Each row was made from one walk, in order. Every step used is in the known rows, and no mark comes twice. Write each row's walk.
Known rows:
v, j, l: [ 3.40 -4.22  6.22 -0.72  1.12 -0.71  2.24  1.56  1.39 -1.41 -1.32  2.06
  0.18  0.12 -0.44  1.43 -3.39  0.29 -0.39 -7.15  3.18 -0.52  2.25]
j, v, p, u: [-3.17 -3.07  1.53  3.87 -4.62 -1.34  1.49  5.44  0.68 -1.76  3.88 -1.16
 -2.30 -1.32 -1.38  2.87 -1.54  0.54  3.41  4.27 -3.08  1.33 -5.13]
u, g, v, p: [-3.27  3.24  3.83  0.83  4.17  1.34 -3.52 -1.46  4.16 -2.42 -1.20  1.80
 -1.97 -2.33 -0.18 -1.66  2.54 -4.42  2.52  3.33 -2.75  4.19 -0.19]
v, j, m, g: [ 2.48 -3.97  5.19  0.77  4.80 -2.28  1.45  0.98 -2.10  4.63 -4.86  3.08
  1.22  1.49 -0.16  0.93 -2.10  0.34  4.01 -3.68  5.12  5.42 -1.09]
v, p: [ 2.27 -2.14  1.03  5.50  2.32  3.03  1.20 -0.25  0.84 -0.40  2.12 -0.58
 -1.27 -1.14 -1.30 -0.18 -2.68 -0.02  6.37 -0.48  0.01  1.47 -5.34]
m, g, v, p: [-2.05 -2.56  0.60  4.37  4.43  4.48 -3.02 -2.64  3.73 -0.85 -1.42  1.76
  0.71 -0.69 -1.01  0.62  1.42 -6.06  5.72  2.12 -0.70  4.26 -1.98]
u, p, v, j, l: [ 1.23 -2.42 -0.02  2.24 -2.16 -2.27 -3.60  0.58 -2.81 -0.26  0.32 -0.11
  1.76 -0.51  1.64  2.79  2.28  4.39 -1.61 -1.85  0.42 -2.41  1.62]
u, p, v, j, m: [ 0.11 -1.27 -0.10  2.05 -0.64 -3.77 -2.16  1.45 -5.32  3.27 -0.23 -0.74
  2.27 -0.21  2.66  1.21  2.50  5.84 -0.06 -0.77  0.59  0.93 -0.24]
u, g, v: [-3.12  3.84  2.95 -1.50  3.46  0.49 -1.95 -1.35  4.97  0.85 -2.77  0.44
 -1.91 -2.50  1.22 -3.12  2.87 -4.19 -0.50  2.15 -0.87  3.57  1.55]
p, l: [ 3.35  0.19 -5.69 -1.13  1.28  0.67  3.50  1.18  0.78  2.17 -0.20 -2.86
 -1.05 -0.45 -1.07 -0.60 -2.93  4.72 -1.64 -2.75  1.19 -4.13 -0.53]
m, p, l, g, v, j: [ 0.38 -1.58 -3.54 -2.70 -0.40  0.50 -2.51 -1.77  2.12 -3.17 -1.76 -2.27
  1.07  1.59 -4.04  0.71 -1.45  0.41 -6.32 -1.21 -0.17 -5.31  2.52]
m, g: [ 3.94 -3.99 -2.29  4.81  3.34  3.13 -1.10 -3.20  2.68  5.76 -5.07 -0.13
 -0.09 -0.20 -1.07  0.76 -0.33 -3.15  5.04  0.15  5.37  1.33 -3.27]
p, u, g, v, j, l: [-1.85  4.52  3.37 -0.44  2.47 -5.47 -2.07 -0.86  1.16 -3.40  0.03  4.48
  0.03 -0.09  2.62  2.46  0.24 -1.73  0.10  4.72 -2.54  1.55  5.04]
j, m: [ 3.92  1.64  0.16 -1.17 -1.82  2.74  6.86  2.65 -2.28  8.33 -1.78 -0.57
  2.19 -0.74  3.19 -2.00 -3.12  3.92  1.27 -4.52  3.78  4.23 -4.94]
m, p, u, g: [ 4.03  1.61 -2.41  4.54  0.45 -3.46 -3.47 -6.43  0.93  3.69 -4.45  1.08
 -0.91 -0.05 -0.12  0.03 -2.62 -0.33 -0.88  6.89 -0.44 -1.26 -3.38]
m, g, v, j, u, p, l: [-1.84 -1.40  1.35 -0.64  2.90 -0.76 -5.64 -2.81  1.64 -2.30 -4.40  4.31
  0.35  0.69 -0.45  0.79  2.66 -4.85 -0.26  0.95 -2.54  2.74  3.36]
l, p, v: [ 0.44 -0.87 -2.82 -0.24 -3.57  1.57  5.37 -0.23 -5.32  2.47  4.77 -3.01
 -3.01  1.27  0.40 -3.12  0.93  1.97  0.66 -0.07  0.63 -4.19 -4.12]
j, m, g, v, p, u: [-0.25  2.34 -0.22  1.86  0.91  2.17  1.55  0.47 -2.32  3.29 -1.01  4.07
  4.05  0.69  3.02  1.99 -1.00 -0.46  5.27  2.20 -0.45  6.63 -3.60]
g, v: [-4.23  1.29  1.61 -1.62  1.57  2.38  3.18  0.71  4.11  0.63  2.23 -2.47
  0.43 -2.80  2.48 -4.53  0.75 -2.93 -1.06 -1.24 -1.93  3.17  1.18]
l, g, v: [-3.26  1.51 -2.57 -4.10 -2.65  5.81  0.47  1.98  2.98 -2.06  2.42 -4.33
  2.31 -0.40 -0.46 -0.22  2.74 -3.39 -0.88 -1.91  2.70 -0.96  4.44]
p, l, g, v, j, u: [-1.31  1.60 -2.71 -7.42 -2.31  0.32 -0.05  3.68  0.22 -5.43  1.63  0.14
  0.18  2.35 -2.20  1.32  0.83 -0.07 -4.72 -3.43 -0.17 -3.96  6.65]
m, p, v: [ 3.16 -3.80 -4.33  4.51 -2.23 -0.56  0.57 -2.26 -0.51  5.88 -1.36 -2.19
  0.48  0.51 -0.22 -1.03 -0.97  2.27 -3.60  0.39  2.04 -3.22 -5.73]
j, m, p, u: [ 5.25  2.65 -1.85  1.33 -3.18 -0.69  4.25 -1.31 -3.88  7.78 -2.59  0.95
  3.22  0.60  3.19 -0.45 -5.19  4.55 -0.83  0.89  0.88  2.26 -6.18]

Write each row's walk:
[-3.47  0.88 -1.51 -1.67 -1.95  6.54 -0.92  1.84  2.29 -5.33  3.98 -3.05
  2.15  0.03 -1.70  1.19  2.39 -3.67  2.25 -0.61  0.89 -0.37  2.54]
l, g, v, p
[-2.78  2.71  7.57 -4.65  1.98  0.05 -1.99 -1.53  2.65 -4.75 -1.79  3.45
 -2.67 -0.74 -0.38 -1.79  2.32 -4.60 -1.57 -0.41 -2.22  1.42  3.94]
u, g, v, j, l, p
[-2.66  0.79 -3.94 -6.08  0.62  0.95 -0.06  3.47  1.25 -5.20  2.05 -2.68
  0.90  1.46 -2.67  1.79  0.77  1.24 -3.53 -3.17  0.95 -4.60  7.05]
p, l, g, v, j
[-0.76  3.73 -6.89 -3.29 -2.91  3.29 -4.53 -0.76  0.49 -3.20  0.36 -4.40
  2.09 -1.36 -0.65  1.28  2.82  2.99 -3.08 -0.02 -1.97 -4.71  4.63]
u, p, l, g, v
[ 2.45 -0.36 -5.35  1.38 -0.28  4.28 -0.73  1.80 -0.46 -4.66  2.69 -1.86
  0.14  1.35 -4.42  3.89 -1.85  2.90  3.56 -1.03  1.04 -4.52 -1.12]
v, p, l, g
[-1.69 -1.87 -0.69  1.95  3.82  3.76 -1.42 -2.75  4.34  2.54 -3.07  0.41
  1.02 -1.14  0.47 -0.92  1.91 -6.15  2.81  0.73  1.27  3.61 -0.34]
m, g, v
[ 0.13 -4.13  2.27  0.89 -0.87 -6.08  1.61  4.16 -3.90  2.05  1.36  2.67
 -1.52  2.45  1.19  0.11  1.40  1.07 -1.53 -2.31  2.19  0.42 -0.14]
p, v, j, u
[-0.86 -3.08  1.30 -0.46 -0.63 -1.89  4.13  0.31 -6.01  0.09  4.62 -1.56
 -3.72  2.24 -0.83 -2.25  0.85  1.83  0.95 -0.77  0.63 -3.36 -1.58]
l, p, v, j
[ 2.87  1.93 -5.74  0.66 -0.53  0.68 -2.63 -2.36 -0.29  1.15 -1.49 -3.39
  0.18 -2.32  0.28  0.06 -0.20  5.59 -1.52 -0.46 -1.80 -3.86  0.21]
u, p, l
[ 0.56  3.00 -1.22  2.69  0.83 -3.00 -3.27 -6.24  1.83  1.46 -2.99  1.22
 -0.30 -0.67  0.63 -0.93 -1.11 -1.91 -2.25  7.28 -2.90  0.04 -1.73]
m, p, u, g, v
[-2.83 -5.23  3.06  2.62 -4.59  2.14  1.81  5.90  2.79 -0.85  2.10 -2.24
 -3.10 -2.10 -2.75  1.03 -0.98 -0.35  2.59  0.06 -1.39  1.91 -6.43]
j, v, p
[-5.03  2.55  1.32  2.75  2.56  0.20  1.01  0.23  1.42 -4.14  5.83  0.59
  0.87 -1.29  2.09 -0.64 -0.29 -2.10  3.40  4.23 -6.18  3.71  0.20]
g, v, p, u
[ 2.79 -0.86 -2.97  3.30  2.33  1.95  1.16  0.91  0.15 -2.60  2.28 -0.55
 -1.36 -0.21 -2.68  1.27 -3.30  3.55  3.54 -0.75 -1.33 -2.13 -3.63]
v, p, l
[ 5.70  0.50 -0.32  0.11 -3.04  2.65  4.57 -0.91 -1.77  8.63 -4.51 -0.23
  2.63 -0.35  1.96 -2.43 -4.57  3.71 -1.80 -2.75  2.73  2.44 -7.15]
j, m, p
[ 1.85 -5.89 -0.44  4.23  0.95 -4.16 -0.74 -1.75 -1.19  3.52 -1.61 -0.56
 -0.03  1.44 -1.31 -0.33 -0.96  1.88 -3.35 -0.29  2.01 -2.38 -3.08]
m, p, v, j
[ 2.83 -5.02  0.74  2.74 -2.28 -4.42 -0.96 -1.39 -2.04  3.15 -2.20  2.08
 -0.93  2.24 -0.85 -1.05 -1.06  0.30 -4.69 -0.38  0.89 -1.44 -3.48]
m, p, v, j, u
[-4.55 -0.87  1.37 -4.51  0.08  1.96 -0.69  2.67  2.23 -4.38  2.31 -2.91
  1.76  0.87 -1.67  0.50  2.61 -3.96 -0.46 -2.36  2.70 -0.03  6.80]
l, g, v, j
[-0.96 -5.40  0.82  2.61  2.79 -5.51  1.73  3.73 -2.98  2.55  2.53 -0.97
 -0.59  1.45  0.47  0.68  1.39  2.96  0.02 -2.05  3.76 -0.47  0.58]
p, v, j
[-2.90  5.76  3.49 -0.73  3.60 -6.90 -0.65  0.18 -1.28  0.12 -0.03  4.00
  0.41  0.07  3.58  0.83  0.45 -0.30  1.50  5.86 -2.32  5.01  3.25]
p, u, g, v, j, m
[-2.95  4.04  1.18 -0.56  4.03  0.84 -3.63 -0.72  3.71 -3.70 -0.91  1.92
 -2.14 -1.61 -1.20 -0.57  2.02 -2.14  0.80  3.22 -3.65  1.86  1.00]
u, g, v, p, l
[ 2.69  2.42 -7.96 -1.59 -3.26  2.87 -4.20 -1.23 -0.72 -1.22 -1.02 -4.52
  1.48 -0.84 -1.46  2.48  1.22  4.72 -1.66 -0.59  0.56 -6.23  2.61]
u, p, l, g
[ 2.00  4.53 -1.69  3.16  2.24 -5.01 -1.12 -2.25 -0.29  2.74 -1.21  1.19
 -1.31 -0.46  2.07  1.39 -0.67  0.21  3.34  7.18  0.50  0.81  0.09]
p, u, g
[-3.20  4.28  3.52 -2.17  1.86 -3.90  0.79 -3.69 -3.31 -3.79  3.11  1.66
 -4.26  0.89  0.28 -2.35  0.76 -2.35  2.39  6.35 -4.82 -0.14  2.07]
l, p, u, g, v, j
[ 3.00  1.38 -1.50  0.88 -7.59 -0.77 -1.54  0.18 -3.38  3.28 -0.76  2.27
 -0.72 -0.03  3.22 -1.51  2.16  0.89 -2.54  0.10 -1.54  0.08 -2.40]
j, u, p, v
[-4.05 -0.25  6.47 -2.80  2.88 -1.68  2.29  0.88  1.09  0.37 -0.54  0.97
  1.73 -0.72  1.53 -3.40 -0.84 -1.37 -2.75 -2.97 -2.00  5.67  1.39]
g, v, j, m, p
[-4.82  0.79  7.32 -3.23  0.51 -2.53 -1.52  0.05  1.40 -3.49  0.26  2.74
 -0.55 -1.31  2.10 -3.73  1.90 -4.51 -2.54 -1.11 -5.20  5.03  4.28]
g, v, j, u, p
[ 0.00 -0.47  3.40 -2.25 -2.78 -2.93  1.44 -0.19 -6.26 -0.54  1.74  2.77
 -5.34  3.02 -0.79 -2.63  2.00 -1.02 -0.46  1.10 -0.62 -1.93 -1.33]
l, p, v, j, u, g
[ 2.63 -1.57  5.42 -1.56 -0.80 -1.95  3.21 -0.40 -2.86 -4.20  1.87  2.81
 -1.16  1.46 -0.24  1.62 -3.62  0.55  0.88 -2.92 -0.19 -2.88  2.36]
v, j, l, p, u
[ 5.90  0.16 -2.76 -3.21 -7.73  8.24  1.91  1.92  2.23 -1.46 -0.40 -1.01
  3.51  0.37 -0.57  4.01 -1.50 -0.08 -1.89 -7.09  6.28 -5.55  1.79]
j, l, g
[-1.37  2.58 -6.92 -5.78 -1.85  3.71  0.69  2.72  1.76 -3.22  2.22 -3.98
  1.52  0.50 -1.60  1.15  0.83  1.51 -3.81 -2.64  1.02 -5.40  4.92]
p, l, g, v
